Each row was made from one path, in order. Every step used is in the known rows, and no mark comes twice. Write each row's path.
(in the rows, 128 means zero)
Known rows:
neso > salu > leloru > nifom > zafi: [ 88  64 138 126 125 105 113  86 101 127 158 113  85  91 113 120 122]
zafi > salu > leloru: [ 99 141 151 121 126 129 151 151 143 139 133 113 125 119 158 106 106]
leloru > vadof > zafi > supa > neso: [121 150 138  54  82 131 114 146 102 113 185 169 147 117  83 121 136]
lodo > leloru > vadof > zafi > supa: [ 82 167 122  94 148 134 111 133 142 108 134 131 161 104  81 129 107]
salu > leloru > nifom > zafi > supa > neso: [ 93  87 133  84  44 122 128 115  88 110 175 146 102 129  85  83 108]
salu > leloru > vadof > zafi: [102 163 141 120 135 109 110 104 122 127 174 105 152 100  97 143 126]
supa > leloru > nifom > zafi: [134  92  82 145  97 132 106  95  72 117 167 156  76 128  92 107 130]
nifom > zafi > supa > neso: [ 84 113 126  61  44 139  97 166  90 117 167 177 109 127  94 100 139]
zafi > supa > leloru > nifom: [167  81  63 117 119 143 132 109 100 132 137 176 107 136 104  86 107]
neso > salu > leloru > vadof > zafi: [107 151 166  92 150 103 121 112 123 135 168  99 149  74 111 163 120]
lodo > neso > salu > leloru > vadof > zafi > supa: [ 79 141 188  51 146 102 139 125 139 137 163 113 186  70 105 150  99]
vadof > zafi > supa > neso > salu: [139  91 153  37 111 119 124 185 114 136 152 160 141  84 119 132 107]
supa > neso > salu > leloru > vadof: [101 144 192  67  79 119 137 109  97 163 199 127 114  81 152 142 139]
lodo > zafi > supa > leloru: [150 145  67  99 133 149 109 159 105 122 145 166 143 124  77 108  94]
supa > neso > salu > leloru: [123  85 177  83  79 112 138 154 111 175 171 125 118  81 165 120 100]
lodo > neso > salu: [120  61 178 103 154 108 111 156 135 195 173 159 145  58 188 139 137]
salu > leloru: [101 101 120 138 111 120 108 135 133 168 145 121 129 110 145 104 115]

Which path is each row?
[ 62 155 157 115 104 128 140 144 124 112 139 103 108 120 127 116 111] => nifom > zafi > salu > leloru
[180  89  65 118 137 130 134 112 103 111 138 160 128 130  75  97  87] => vadof > zafi > supa > leloru > nifom
[ 66  89  96 125 124 135 104 111 121 100 126 142 104 118  84  91 109] => lodo > leloru > nifom > zafi > supa
[ 48 207 175  96 100 133 137 101 109 106 170 106 106 116 118 138 148] => nifom > zafi > salu > leloru > vadof
[101  70 161  73  91 125 137 137 100 121 157 148  95  84 121 112  93] => lodo > leloru > nifom > zafi > supa > neso > salu
[104  86 151 103 131 111 122 144 132 177 138 113 123  79 164 128 108] => neso > salu > leloru
[115 149 154 123 144 116 153 155 147 115 133  96 151 113 125 120  82] => vadof > zafi > salu > leloru
[ 66  87 100 106 108 123 109  98 113 105 133 131 106 127  74  91 117] => salu > leloru > nifom > zafi > supa
[117 184  99  67  91 157 121 120  92 136 157 170 120 128 103 126 143] => zafi > supa > leloru > vadof
[ 81 164 126  74 133 121 116 120 132 112 142 118 164 112  71 128 114] => salu > leloru > vadof > zafi > supa
[ 81 194 169 101 120 136 147 106 127 130 165 116 121 115 143 130 143] => zafi > salu > leloru > vadof
[ 73 104 174  43  58 116 137 157  98 138 155 121 114  90 118 122  94] => nifom > zafi > supa > neso > salu > leloru
[119 100 171  50  96 105 148 166 120 140 149 114 151  85 117 126  68] => vadof > zafi > supa > neso > salu > leloru
[ 81 158 142 117 109 126 108  93 117 156 176 123 123 107 133 126 154] => salu > leloru > vadof
